In the rows, 128 means zero.
Known rows, with every step that occurs:
Q-B-S-E: [105 118 120 155 149  83 105 156 195  69  70 146 109  83 138 126 141  91
 126 140 106 142 143 142 173]
V-E: [138 136 147 113 143 122 105 150 134 128  95 125 133 108 126 142  98 137
 114 136 137 130 133  99 145]
E-S-G: [125 152 149 156 112 171 115 121  92 111  98 126 103 115 124 144 211 132
 138 123 116 117  65 113 150]
E-D: [119 119 161 160 127 129 116 153 142 115 137 124 125 139 141 132 169 141
 108 114 124 102 157  84 102]
V-E-G: [147 129 169 108 119 153  73 147 125 138 104 132 138  86  93 138  78 129
 112 134 143 135 131 128 120]
V-E-Q-B: [158 148 151 129 143  97  92 177 131 133 110 117 146  99 122 159  80 111
 133 125 138 108 170  70 107]
E-Q-B-S: [125 126 131 171 141  99 108 170 144 103 123 130 140  97 113 160 142  78
 125 115 127 121 140 104 129]
S-E: [116 118 145 133 134 100 126 130 165 120  85 135 120 120 158 107 131 131
 131 137 119 121 140 147 163]
E-G: [136 121 147 125 103 159  95 122 122 139 137 135 134 107  93 125 109 120
 126 129 133 135 127 153 108]
V-E-D: [129 126 181 145 145 124  93 176 146 114 104 120 132 119 139 145 140 149
  93 121 130 101 161  59 118]
Q-B-S: [116 127 102 152 143 113 109 154 157  76 112 139 116  94 109 146 138  89
 125 130 114 150 132 124 138]
Q-B-S-E-D: [ 96 107 155 189 150  83  94 180 208  56  78 144 106  95 152 128 181 103
 107 126 100 117 172 102 145]
S-E-G-Q-B: [147 124 121 138 108 122  66 141 155 101  47 132 117  61 123  76  94 136
 173 126 115 122 161 192 114]
S-B: [139 123  86 140 111 118 126 153 105 122 114 124 121 114 112 133 139 105
 131 128 112 138 126 136 145]
S-G-Q-B: [165 150  82 134 102 148 101 129 128 104  65 120  96  76 132  96 155 141
 165 113 107 128 109 137 102]
V-E-Q: [147 136 175 134 142 108 103 168 119 153 107 117 157 116 132 154 103 124
 113 120 149  99 140  77 137]
Q-B-S-G-E-D: [131 106 149 154 138 116  86 155 172  75  77 115  82  70 133 125 230  93
 108 104 122 132 135  71 134]
Q-B: [137 140 104 124 129 116 115 137 141 106 135 126 117 110 119 132 105 113
 149 131 119 136 157 116  97]
D-E-G-Q-B: [161 137  95 126 112 126  80 126 107 105  70 147 119  74  96  86  96 121
 183 126 110 158 116 195  90]
D-E-G-S-B: [136 108  58  96  99 139  89 152  62 169  98 154 118  86  63 102 126 107
 151 115  75 178  93 194 120]
G-Q-B: [151 141  80 135 123 122 100 143 123  97  84 119 119  90 129 101 111 140
 171 118 120 123 152 148 101]
V-E-Q-B-S: [136 135 151 160 156  92  87 193 149 100  89 128 145  79 110 174 113  85
 108 122 136 120 143  76 146]
S-B-Q: [126  97 106 147 102 128 115 157 116  97  90 137 122 107 118 155 143 108
 149 111  92 142 109 147 164]
Q-B-S-G-E: [140 116 116 123 138 115  98 130 155  90  68 119  84  58 121 122 189  79
 129 119 128 157 106 112 160]
D-E-V: [111 153 138 144 143  97 134  93 113 108 113 147 135 121 143 131 136 102
 109 134 108 145  95 147 182]
E-D-C: [148 113 176 170 113 122 112 150 153  72 151 115 116 165 126 127 138 145
  98 111 145 102 142  97  82]
V-E-G-Q: [160 128 144 122 113 162  56 153 105 130  51 125 141  67 101 108  86 155
 132 120 142 120 125 157 123]
G-Q-B-S: [127 126  80 161 138 120  95 160 138  68  60 131 117  70 116 116 143 115
 145 116 117 133 125 155 141]
D-E-S-B-Q: [112 115 118 172 115 123 114 153  67  71  55 157 112 114 113 164 183 102
 181 121  73 157  56 164 191]

Rows:
[109 112 124 180 107 147 103 166  77  73  74 137 115 111 110 177 176 111
 166 111  92 127  92 142 183]
E-S-B-Q
[130 122 108 162 114 155 107 141 128  98  35 130 107  70 133 106 213 136
 119 106 114 130  54 156 172]
B-S-G-Q
[ 85 137 138 183 152  76  99 134 190  50  74 144 121  74 149 140 145  74
  96 136 103 131 145 141 221]
Q-B-S-E-V
[136 130 152 151 135  71 111 155 165 124 103 126 134 112 153 124 115 103
 152 125 121 104 177 115 126]
S-E-Q-B
[113  88  68 116 102 145 103 172  87 136  80 139 116 101 102 139 148 128
 154  88  68 149 113 156 149]
G-S-B-Q
[149 107 170 123 143  91 113 136 105 159 109 101 141 120 144 124 139 104
 135 108 160 103 153 106 141]
G-E-Q
[153 136 108 136  98 160 113 121 114 126  58 120 110  91 142  92 180 157
 144 108 118 118  79 147 131]
S-G-Q
[148 141 131 147 127 100 114 153 129 130 146 119 141 116 121 146 113 101
 150 116 131 109 166  97  89]
E-Q-B
[157 123 195 158 129 118  91 174 155  71 114 113 120 146 125 140 113 157
  83 117 155 102 149  70  97]
V-E-D-C
[131 103 143 124 136 129 108 122 141 108  62 121  94  77 130 118 215  96
 105 115 133 149  78 124 191]
B-S-G-E
[104  96 169 154 124 126  85 143 174 103  72 155 123  79 113 117 147 100
 103 135 121 140 111 180 180]
B-S-E-G
[122 123 159 135 154 126 104 126  76 108  86 108 116 118 127 130 164 117
 152 123 147 117 130 122 169]
G-E-S
[145 112  86  90 106 160  58 187  74 168  85 132 129  65  58 127  94 128
 121 115 100 150 133 141 126]
V-E-G-S-B
[ 96 137 116 192 147  85  86 141 167  42  20 136 123  52 160 110 151 104
 114 122 103 116 140 170 221]
G-Q-B-S-E-V
[155 171 118 152 121 164  66 160  89  76  19 115 100  59 123 131 161 153
 170 120 115 112  94 103 138]
V-E-S-G-Q-B
[133 118 129  79 124 170  58 161  96 178  97 136 135  82  73 122  80 152
 117 112 116 140 135 134 109]
V-E-G-S
[147 166  94 157 117 140 101 126  77  77  32 139  89  82 127 107 194 134
 199 122  88 140  55 153 132]
D-E-S-G-Q-B
[124 140  96 161 128 110 124 151  56  92  84 143 114 121 106 144 178  96
 165 138  91 150  72 154 175]
D-E-S-B
[159  94 186 147 132 102 101 142 140  74 123  96 105 150 135 107 142 137
 106 107 167 105 164  97 100]
G-E-D-C
[120  92 137 156 124 128  94 157  67  79  45 119 106  95 118 157 180  99
 173 106 113 132 110 142 204]
G-E-S-B-Q
[103 103 177 177 146  79 116 166 165 116  73 139 144 106 154 135 169  96
 103 120 129 105 120 135 196]
B-S-E-Q
[101 108 108 105 136 115 112 145 136 158  78 138 120 114 139  89 135 153
 138 116  93 130 144 156 151]
G-S-E
[123 150 166 144 150 144  93 159  89 101  82 125 129 113 119 162 132 138
 129 137 135 111 114  94 165]
V-E-S
[121 104 169 201 134  76  91 179 217  15  93 133  95 120 134 124 154 110
  97 120 122 115 159 113 126]
Q-B-S-E-D-C
[140 101 172 144 133 114 106 138 125 137  68 112 120  84 137 132 219  84
 106  99 148 122  85 104 182]
B-S-G-E-Q
[115  96 144 168 119 133  70 151 155  93  17 147 126  58 124  86 149 127
 125 119 122 125 104 210 186]
B-S-E-G-Q
[147 144 125 137 137  75 126 140 120 128 126 139 136 121 126 135 117  91
 164 126 112 139 129 119 100]
D-E-Q-B
[172 129 147 117 123 104 101 130 125 142  99  98 109  87 134 123 160  90
 154 106 143 119 141  84 114]
S-G-E-Q-B
[105 108 180 166 137 100 112 156 180 108  95 133 119 132 171 112 170 142
 111 124 115  95 166 107 138]
S-E-D
[ 93  99 140 137 138 116 100 172 148 145  87 134 115 125 154  94 173 163
 114 101  88 103 172 113 125]
G-S-E-D
[122 121 110 122 138  86  98 171 134 163  94 129 133 106 134 109 119 125
 157 104  94 110 182 124 113]
G-S-E-Q-B
[ 75 124 163 185 151  90 111 125 174  76  64 146 133  93 160 135 169  93
  72 133 111 122 117 151 247]
B-S-E-V
[138 151 126 167 105 179 101 130  71 102  47 121 106  94 135 114 214 158
 161 109 115 103  60 142 151]
E-S-G-Q
[123 112 108  97 107 174  81 138  91 177 129 139 130 100  76 108 111 143
 131 106 110 140 130 161  92]
E-G-S
[137 109 145 143 107 135  78 133 137 122  41 136 128  80 133  73 115 149
 151 122 125 113 130 204 146]
S-E-G-Q
[118 120 144 163 120 144  82 188  84  73  41 135 121  91 107 190 149 120
 150 117 101 128  95 115 201]
V-E-S-B-Q
[139 123  94 151 125 123  72 144 122  76  51 157 117  52  87 101 128  98
 161 125 105 169  87 203 128]
D-E-G-Q-B-S
[136 104 197 180 120  91 109 153 187  65 111 121 109 157 155 105 143 149
 102 119 134  95 156 116 116]
S-E-D-C
